What can hang from each mark:
nideb: duzivi tupub
mulu: badaf seni
seni: nideb zaguda
badaf: mulu roze zaguda
zaguda: badaf seni
tupub: mulu nideb zaguda
roze: duzivi kepili zeki
zeki: roze
duzivi: nideb roze
kepili: nideb roze

Every row comes from one small tree of marks. Brackets hold a mark, then the marks that hang from it, in alphabetical order. Every link used is in the known rows. Which tree was each row made from?
In the rows, zero is written as 100.
Known rows:
(zaguda (badaf mulu roze) (seni nideb)): [98 104 133 90 98 109 91 129 79 131 127 111 130 92 123 79 98 107 110 94 101 86 81 93 89 113 95 106 115 101 127 80 112 118 107]
(tupub (nideb duzivi) (zaguda seni)): [82 102 98 108 99 109 71 142 91 126 107 98 130 115 89 129 93 79 114 97 121 86 100 88 105 117 123 103 110 104 106 89 90 107 96]
(roze kepili zeki): [103 107 144 118 78 117 86 119 105 112 99 114 112 104 121 121 98 83 96 106 104 106 113 86 103 79 108 99 89 123 98 86 105 111 124]
(duzivi (nideb (tupub mulu)) roze): [94 117 96 94 62 122 87 114 96 131 102 98 84 97 78 96 88 90 103 106 100 83 106 92 101 106 112 86 104 102 81 101 65 98 109]
(roze duzivi (kepili (nideb tupub)) zeki): [90 98 163 117 69 143 88 149 91 116 100 119 106 112 115 134 105 64 103 107 95 112 106 65 94 74 109 96 89 133 101 92 98 94 116]
(tupub mulu (zaguda (badaf roze) seni)): [84 99 128 115 89 102 79 139 95 112 126 109 118 101 103 93 88 93 110 106 118 83 92 90 115 113 132 96 110 100 129 64 93 97 97]
(mulu (badaf (zaguda seni))): [96 118 112 93 92 91 97 134 82 104 81 110 131 105 101 92 100 111 105 95 90 91 91 95 104 109 101 102 114 121 109 103 93 121 111]
(zeki (roze (kepili (nideb duzivi tupub)))): [93 108 108 123 87 132 110 136 103 113 72 97 104 97 89 105 89 82 100 97 111 109 98 84 101 96 110 91 108 116 94 102 96 103 106]
(kepili roze): [83 125 118 116 91 117 100 103 100 104 98 103 102 85 90 99 93 96 105 97 92 104 87 97 92 109 104 88 104 97 92 115 78 96 112]
(mulu (badaf (roze (duzivi nideb))) seni): [66 115 121 105 78 76 110 125 74 133 103 117 135 94 137 108 113 91 98 97 77 89 75 88 110 106 101 96 95 98 106 112 74 121 130]
(mulu badaf (seni nideb zaguda)): [98 107 109 78 83 89 97 129 87 125 91 115 150 108 111 124 102 112 93 91 84 75 93 93 94 106 110 107 103 140 103 111 84 135 119]
(roze duzivi kepili): [73 107 139 120 77 113 92 132 97 112 101 115 105 96 115 120 103 76 107 89 98 107 112 88 104 80 109 92 86 115 98 92 96 104 123]
(badaf mulu roze (zaguda (seni nideb))): [119 110 127 78 89 112 91 115 84 114 127 108 119 128 140 73 85 102 97 110 81 87 87 92 95 117 89 103 114 127 113 89 85 124 107]
(nideb (tupub (mulu badaf seni) zaguda)): [107 101 110 98 75 102 90 137 86 106 100 112 121 111 87 110 100 89 102 112 112 82 105 86 105 106 130 101 89 124 101 93 62 93 95]
(nideb duzivi (tupub zaguda)): [98 120 98 98 88 135 81 134 75 119 91 92 119 122 68 114 103 83 115 111 115 96 111 103 103 103 125 96 90 107 89 100 73 83 88]
(kepili (roze duzivi zeki)): [65 117 157 133 83 123 95 114 95 105 108 107 105 97 110 113 101 88 104 103 78 108 82 84 91 90 106 87 97 110 91 112 95 95 118]
(kepili (nideb (tupub mulu zaguda))): [109 99 104 90 78 131 85 141 91 107 96 106 100 110 71 106 80 76 105 117 114 96 111 79 90 115 125 94 105 121 107 93 63 81 87]
(zaguda (badaf roze)): [85 119 121 104 97 106 99 117 76 117 115 109 115 89 111 74 96 101 110 97 101 96 91 107 102 112 106 101 98 87 120 88 92 98 106]
(roze (duzivi nideb) zeki): [65 108 144 122 68 114 81 122 86 132 108 107 108 108 113 120 98 83 104 112 82 99 107 85 98 81 108 88 98 119 95 99 115 103 129]
(duzivi (roze zeki)): [81 124 126 102 81 112 91 106 101 113 103 100 105 96 108 100 98 97 98 95 91 96 94 99 93 94 104 95 99 104 87 103 90 105 105]
(zeki (roze (kepili nideb))): [88 108 112 126 86 116 111 123 113 110 76 103 103 88 100 101 79 85 95 92 109 107 99 87 102 98 107 90 114 118 102 99 104 110 115]
(nideb (duzivi (roze kepili zeki)) tupub): [99 120 122 103 79 145 88 134 86 121 90 95 107 113 92 118 116 82 107 103 102 101 98 90 99 85 111 98 84 105 76 102 73 95 98]
(kepili (nideb tupub)): [106 112 101 85 86 136 97 133 86 112 88 105 103 96 72 104 90 82 108 106 106 105 108 87 83 111 106 97 105 110 100 108 73 84 91]
(kepili nideb (roze duzivi zeki)): [69 112 153 121 82 134 96 131 93 109 99 108 103 97 101 118 93 78 102 106 76 114 74 68 81 101 104 86 108 116 102 116 85 92 113]
(tupub (mulu badaf) (nideb duzivi)): [94 70 96 105 87 88 86 155 72 107 92 106 107 109 106 98 91 88 104 111 101 83 98 69 93 120 123 103 105 108 98 95 59 114 105]
(nideb duzivi): [82 113 97 103 95 114 90 130 82 115 87 91 114 102 88 106 103 91 111 103 98 105 103 101 95 100 111 93 96 95 91 107 85 99 102]
(tupub nideb (zaguda badaf seni)): [85 103 113 108 100 102 73 138 90 125 119 111 131 102 87 110 89 92 115 89 128 79 99 93 108 121 122 110 110 113 126 76 107 105 97]
(tupub (mulu seni) nideb (zaguda badaf)): [92 77 112 107 86 84 76 147 91 111 129 116 122 111 102 110 84 87 100 104 118 71 100 78 105 121 139 111 91 130 126 71 78 103 97]
(tupub mulu): [94 90 108 106 81 101 90 127 99 96 104 105 93 94 97 94 85 92 101 110 102 95 113 88 91 102 120 92 101 108 98 90 79 96 102]
(duzivi (nideb (tupub zaguda)) (roze kepili)): [97 133 105 97 60 129 79 108 102 146 100 103 99 108 82 114 89 81 103 98 113 85 110 98 120 103 115 89 96 114 86 94 68 106 121]
(kepili (nideb duzivi)): [87 108 95 92 93 123 92 143 82 118 80 94 111 100 81 110 92 82 108 105 97 110 98 85 85 111 109 92 107 103 102 111 77 96 97]
(mulu seni): [85 114 106 101 90 92 102 118 100 111 103 107 126 87 104 120 107 93 99 93 97 99 99 99 95 98 107 100 87 109 99 108 90 104 106]
(roze duzivi kepili zeki): [76 102 166 130 73 119 86 132 98 113 106 117 110 108 131 129 106 75 101 100 93 108 108 79 101 67 110 95 84 126 97 87 111 106 128]
(zaguda (badaf mulu) seni): [93 107 130 103 100 104 89 134 85 122 111 109 124 80 96 83 103 109 109 93 103 98 90 94 105 106 100 106 106 117 120 83 127 106 98]

Write each row's tree:
[86 105 157 126 59 133 81 132 92 134 107 116 105 114 116 134 105 70 103 111 95 102 115 76 107 69 109 91 86 131 92 89 107 104 135] -> (roze (duzivi (nideb tupub)) kepili zeki)
[74 104 157 130 61 119 80 128 97 135 106 115 107 110 127 133 100 72 100 107 90 103 113 77 109 71 108 88 89 128 97 88 113 113 143] -> (roze (duzivi nideb) kepili zeki)
[113 98 111 96 78 124 94 133 96 102 108 109 106 104 86 115 100 91 98 110 102 89 114 87 99 97 123 101 90 129 90 95 71 88 89] -> (nideb (tupub (mulu (seni zaguda))))
[93 129 115 98 64 130 85 104 94 140 101 99 98 104 88 106 96 91 100 108 95 88 102 94 101 97 104 90 101 108 79 106 84 102 115] -> (duzivi (nideb tupub) (roze zeki))
[102 83 112 89 76 87 92 139 93 108 99 114 127 108 111 115 93 106 92 103 88 75 99 79 92 106 123 101 104 139 103 96 73 125 112] -> (tupub (mulu badaf (seni nideb zaguda)))
[87 109 145 98 80 106 99 113 81 124 133 115 120 114 152 94 99 85 85 110 67 95 86 89 116 104 102 100 89 136 101 98 78 111 107] -> (badaf (mulu (seni zaguda)) (roze duzivi))
[93 122 114 97 84 141 90 131 79 118 92 90 108 111 84 109 115 89 109 105 97 99 95 96 92 91 110 97 90 99 75 110 74 89 90] -> (nideb (duzivi (roze zeki)) tupub)
[75 105 130 132 80 130 112 137 104 110 83 106 100 93 99 108 89 77 102 90 104 109 98 81 100 87 109 89 106 122 96 100 105 98 112] -> (zeki (roze duzivi (kepili (nideb tupub))))
[89 122 136 108 75 116 90 109 109 116 101 107 103 97 117 111 100 89 95 92 97 98 97 92 103 86 105 96 92 112 88 94 89 112 117] -> (duzivi (roze kepili zeki))
[95 77 105 103 80 70 82 144 89 110 111 119 127 114 112 115 86 84 94 108 111 69 96 72 106 124 135 108 97 131 114 85 60 116 106] -> (tupub (mulu badaf seni) nideb zaguda)
[111 93 111 100 78 137 89 154 91 112 85 106 99 105 88 119 96 70 105 109 111 108 110 72 96 97 117 94 94 117 98 92 65 94 103] -> (roze (kepili (nideb duzivi (tupub mulu))))
[65 108 132 142 82 111 110 123 109 108 88 105 103 90 113 104 91 85 100 86 102 105 100 92 107 82 109 88 103 116 95 97 117 107 121] -> (zeki (roze duzivi kepili))
[74 114 140 118 80 114 100 117 90 116 117 115 104 99 141 103 99 73 104 96 94 104 98 92 108 92 104 91 92 89 103 91 78 104 123] -> (badaf (roze duzivi kepili))
[85 115 144 102 81 95 99 125 67 106 102 116 126 125 143 82 100 99 99 109 70 92 82 89 106 103 101 99 104 120 109 101 80 118 121] -> (mulu (badaf (roze duzivi zeki) zaguda))
[105 122 135 99 86 115 93 108 85 102 119 109 113 131 139 83 88 95 95 118 79 96 94 97 102 103 100 98 101 116 108 93 80 110 111] -> (badaf (roze zeki) zaguda)
[104 95 100 102 85 133 89 147 78 105 93 94 99 109 76 105 105 85 112 117 106 98 111 86 91 97 123 94 91 101 84 99 66 82 87] -> (nideb duzivi (tupub mulu))
[66 104 130 135 82 119 110 134 107 110 83 105 102 92 107 107 85 79 99 88 100 109 95 81 101 89 108 87 109 121 101 100 109 105 117] -> (zeki (roze duzivi (kepili nideb)))
[69 123 125 110 82 105 81 118 77 135 120 108 122 111 103 92 86 89 111 103 106 86 98 105 118 113 122 93 99 105 123 82 93 99 115] -> (tupub (zaguda (badaf (roze (duzivi nideb)))))
[71 109 131 120 66 113 86 128 96 134 101 113 102 100 110 124 95 74 107 96 97 101 115 86 111 83 109 86 91 118 97 93 99 110 138] -> (roze (duzivi nideb) kepili)
[92 125 97 92 87 137 93 130 79 118 89 89 105 104 74 103 112 90 113 98 100 98 97 101 93 99 110 96 91 92 75 113 65 87 86] -> (nideb (duzivi roze) tupub)
[105 105 95 81 88 134 87 133 78 121 93 94 119 115 80 113 102 94 117 101 108 89 111 97 67 98 109 98 99 101 88 107 79 101 100] -> (seni (nideb duzivi tupub))
[86 104 98 88 90 101 95 132 91 121 101 98 136 102 103 129 110 96 105 92 96 90 95 96 76 97 108 100 90 107 98 110 87 115 110] -> (mulu (seni (nideb duzivi)))
[95 82 108 92 78 78 98 140 90 105 98 113 124 97 113 108 98 102 97 101 95 79 95 78 82 105 118 100 99 118 105 98 72 120 114] -> (tupub (mulu badaf (seni nideb)))
[99 123 100 99 74 122 79 118 81 142 102 103 112 108 67 101 87 91 112 111 115 85 117 103 111 111 118 94 100 116 105 92 90 94 112] -> (duzivi (nideb (tupub (zaguda badaf))))
[110 108 120 88 85 102 91 113 93 119 111 111 122 108 113 101 93 98 83 108 82 95 103 94 111 106 105 105 91 155 96 100 90 115 101] -> (badaf (mulu (seni zaguda)))
[83 113 153 117 78 154 98 135 87 108 101 109 99 101 90 119 99 75 106 111 82 113 78 67 79 98 105 88 104 117 95 118 77 79 104] -> (kepili (nideb tupub) (roze duzivi zeki))
[95 120 124 98 93 122 90 116 85 121 113 111 119 105 105 88 88 106 100 100 91 89 102 108 117 111 114 102 106 123 113 87 94 107 103] -> (seni (zaguda (badaf roze)))
[90 116 127 104 85 91 101 113 74 116 96 114 125 101 134 86 100 98 98 109 87 94 86 92 104 108 102 99 106 95 105 103 78 116 120] -> (mulu (badaf (roze zeki)))
[89 110 110 83 86 78 110 121 79 124 103 115 145 99 137 106 109 101 98 93 88 80 77 91 86 112 100 104 99 96 109 111 68 130 124] -> (mulu (badaf roze) (seni nideb))
[83 108 107 102 87 110 70 128 86 126 109 97 119 128 100 117 89 79 104 103 109 82 97 90 103 115 124 103 99 113 96 93 73 108 99] -> (tupub (nideb (duzivi (roze zeki))) zaguda)
[56 113 114 136 79 107 106 116 100 123 89 97 101 92 99 97 83 92 103 95 94 98 99 97 103 93 108 82 115 111 92 107 119 106 121] -> (zeki (roze (duzivi nideb)))
[127 114 135 89 80 112 93 109 83 108 120 116 105 132 150 65 81 89 86 116 81 98 98 91 119 112 93 102 93 141 109 83 68 121 116] -> (badaf mulu (roze kepili) zaguda)
[100 106 129 88 92 97 99 119 72 127 128 113 128 98 131 74 98 104 99 101 91 88 83 97 95 115 99 109 90 114 122 88 91 113 108] -> (zaguda (badaf (mulu (seni nideb)) roze))
[84 128 104 101 65 111 86 106 106 143 96 102 96 93 98 108 88 87 99 90 100 91 104 97 113 100 103 86 101 106 87 99 80 119 132] -> (duzivi nideb (roze kepili))
